(in the rows, 128 means zero)
Known rows, with every way that one mark hangs from another
(dilo (kure (gomipu folar) (tasod kareb)) sazuz): [130 144  91 125 125  72 139 135 120 106 128 112 152 120 171 168 145 131
 143 123 170 130 111 106 154 114 150]
(folar (gomipu (kure dilo (tasod kareb)))): [134 141 139 136 119 121 109 171 159 102 111 138 117 179 112  54 135 105
 161 165 204 100  67  77 104 117 110]
(kure (dilo sazuz) tasod): [128 111 166 127 111  79 103 141 146 119 126 122 144  79 117 170 140 147
 119 132 132 135 141 137 139  95 123]
(folar (gomipu kure)): [131  69 193 137 136 204 146 130 130 116 124 133 105  90 104  84 120 115
 161 115  99  87  87 117 114 124  97]
(tasod (kure (dilo sazuz) gomipu)): [124  64  84 140  98 105  65 152 115  92 108 155 136 129 105 138 123 157
 101  78 123 117 147 145 141 153 120]
(zazun (dilo (kure gomipu (tasod kareb)) sazuz)): [120 158  30 116 105  38  90 186 151 123 102 107 140  97 164 155 141 159
 136  71 198 129 106 102 138 148 120]
(sazuz (dilo (kure gomipu tasod))): [121 191 138 139 143 111 140 179 142 133 112  97 130 126 157 151 129 129
 141 111 128 135 113 120  97 111 142]
(dilo (kure gomipu (tasod kareb)) sazuz): [135 161  75 124 117  54 111 158 129 114 103 117 146 124 185 157 141 134
 132 123 185 137 108 107 138 116 142]
(zazun (dilo (kure tasod))): [110 157  88 124 123 104 144 127 154 160 106  93 124  81 145 146 127 135
 134 100 139 142  96 147 120 133 113]
(sazuz (dilo (kure (gomipu folar) (tasod kareb)))): [121 184 113 136 150 100 153 181 136 127 138  97 137 152 155 143 120 116
 144 117 158 128 113  84 120 111 140]
(lizi (folar gomipu) kareb): [125  73 182 119 146 193 190 133 170 123 160 119 104 106 144 127 109 115
 182 105  22 149 197  92 138 147  71]
(tasod kareb (kure dilo (gomipu folar))): [121  82  57 143 122 120  91 131 110 104 137 147 138 211 117  90 103 111
 101 109 153 110 124 114 144 168 114]
(zazun (dilo (kure (gomipu folar) tasod) sazuz)): [110 130  87 124 114  77 136 134 142 112 121  99 146  62 133 183 159 162
 152  62 131 123 115 138 147 147 141]
(zazun (dilo (kure gomipu) sazuz)): [106  96  67 122 110 104  90 162 134 122 118 118 125  26 128 183 136 182
 133  17 106 120 128 142 141 175 107]
(lizi (kareb tasod)): [130  90 161 122 150 119 142 154 138 152 154 133 111 116 153 140 114 107
 111 161  88 169 176 137 124 122 126]
(sazuz (dilo (kure gomipu (tasod kareb)))): [126 202  94 134 142  87 123 204 143 134 114 104 131 163 171 133 115 119
 132 120 174 133 110  84 106 116 130]
(kareb tasod): [137  85 191 118 148 142 131 124 109 170 145 126 116  97 136 145 120 114
 100 151  87 144 150 166 129 119 130]
(kareb (tasod kure)): [140  88 129 122 138 148 131 121  98 161 115 143 114 146 125 115 103 111
  88 149 126 155 139 176 131 124 134]
(kareb lizi (tasod kure)): [146 151 146 119 133 187 118  73  86 170 122 154 101 139 105 105 110 120
  75 161 129 143 131 185 109 109 141]
(folar (gomipu (kure tasod))): [138 118 194 134 133 160 166 126 143 112 109 121 122 128 121  73 139 100
 171 160 148  97  69 112 105  99 124]
(tasod (kareb (lizi folar)) kure): [139 153  98 112 129 212 152  62 113 172 128 139 111 156 109  94  83 130
 108 139 109 138 151 123 141 124  86]
(lizi folar (kareb (tasod (kure dilo gomipu)))): [119 118  61 124 122 126 120 149 142 121 129 166 117 230 120 101 129 130
 121 151  94 188 208 135 127 192 140]
(kure dilo): [117  76 162 137 128 144 101 125 132 141 143 129 123  96 113 143 110 127
 105 113  77 121 141 147 129 133  98]

Rows
[107  72 164 148 130 185 140 106 120 118 149 139 127  94  60 111 124 133
 133 136  90 102  99 136 134 133 115]
(gomipu folar (kure dilo))
[132  77  99 133 142 117 148 133 111 112 147 151 124 199 140 108 120  98
 113 143 120 155 165 141 133 154 159]
(lizi (kareb (tasod (kure (gomipu folar)))))
[138 136 225 113 143 252 166  55 135 149 155 122  97  77 107 123 120 133
 162 107  30 111 160 130 122 127  87]
(kareb (lizi (folar gomipu)))
[125  96 166 136 116  71 113 126 129  88 146 122 162 111 118 168 163 142
 136 112 116 110 140 134 145 125 153]
(kure (dilo sazuz) (gomipu folar) tasod)
[128 131 108 130 103  80  92 173 145 111 109 141 141 115  97 110 137 146
 130 166 206 118  89  93 134  98 121]
(gomipu (kure (dilo sazuz) (tasod kareb)))
[111 139 135 141 147 155 122 183 130 134 126 112 113  89 138 160 109 143
 130  68  77 126 132 128 106 137 117]
(sazuz (dilo (kure gomipu)))
[134 111 178 136 145 105 171  89 118 120 145 103 162 148 157 129 141  95
 137 146 106 102 125 135 134 117 153]
(kure (gomipu folar) tasod)
[125  90 108 136 129 128 101 121  94 117 135 158 128 193  99 112 136 118
  97 129 129 133 144 168 131 167 160]
(kareb (tasod (kure dilo (gomipu folar))))
[128 145 136 124 120 104 148 126 131 132 105 108 135  55 156 190 137 144
 135 128 131 152 116 145 141  87 135]
(dilo (kure tasod) sazuz)
[128 167  89 132 142  94 155 115 118 122 130 110 147 174 184 129 134  96
 137 147 169 128  94 110 137 127 149]
(dilo (kure (gomipu folar) (tasod kareb)))
[129 209 194 126 117 219 153  66 155 120 122 142 105 140  65  74 160 139
 180 170 113 108 101 120  92 120 120]
(kareb (lizi (folar (gomipu (kure dilo tasod)))))
[124 139 129 131 125  96 160 107 118 101 122 110 151  86 153 187 159 140
 150 117 124 131 113 141 149 114 162]
(dilo (kure (gomipu folar) tasod) sazuz)
[136 155 151 109 142 207 151  64 123 180 157 123 114 105 120 123  98 131
 120 139  72 129 163 117 140 118  86]
(tasod (kareb (lizi folar)))
[143 168 125 110 133 201 139  55  91 162 122 155 113 179 107 101 131 133
 106 154  93 146 169 176 117 151 154]
(kareb (lizi folar) (tasod (kure gomipu)))
[139 136 126 131 132 115 148 134 135 143 111 121 139 155 136  73 116  99
 129 193 190 110  71  97 124  93 123]
(gomipu (kure (tasod kareb)))
[140 164 206 101 148 215 157  52 111 191 154 134 104  89 103 143 131 138
 115 168  51 156 181 172 125 121 130]
(kareb (lizi folar) tasod)
[131 109 124 129 114  47  97 152 134  92 149 125 164 146 135 147 147 132
 130 118 169 111 135  96 152 125 141]
(kure (dilo sazuz) (gomipu folar) (tasod kareb))
[134 139  64 130  94 119  34 133 105 102 119 167 122 154 104 112 116 158
  82  90 180 106 132 118 127 139 119]
(tasod (kareb lizi) (kure (dilo sazuz) gomipu))
[135  93  83 131 133 101 120 163 118 120 121 153 118 207 158  97 115 103
 101 149 133 161 165 141 119 155 149]
(lizi (kareb (tasod (kure gomipu))))
[119 102 168 138 112 122 143 127 134  98 131 133 148  78  67 140 153 152
 146 155 142 112  98 128 143  99 143]
(gomipu folar (kure (dilo sazuz) tasod))
[138 217 117 133 120  92  68 110 126 126 133 136 138 197 146  95 139 111
 104 161 186 102 107 112  97 119 138]
(kure dilo gomipu (tasod (kareb lizi)))
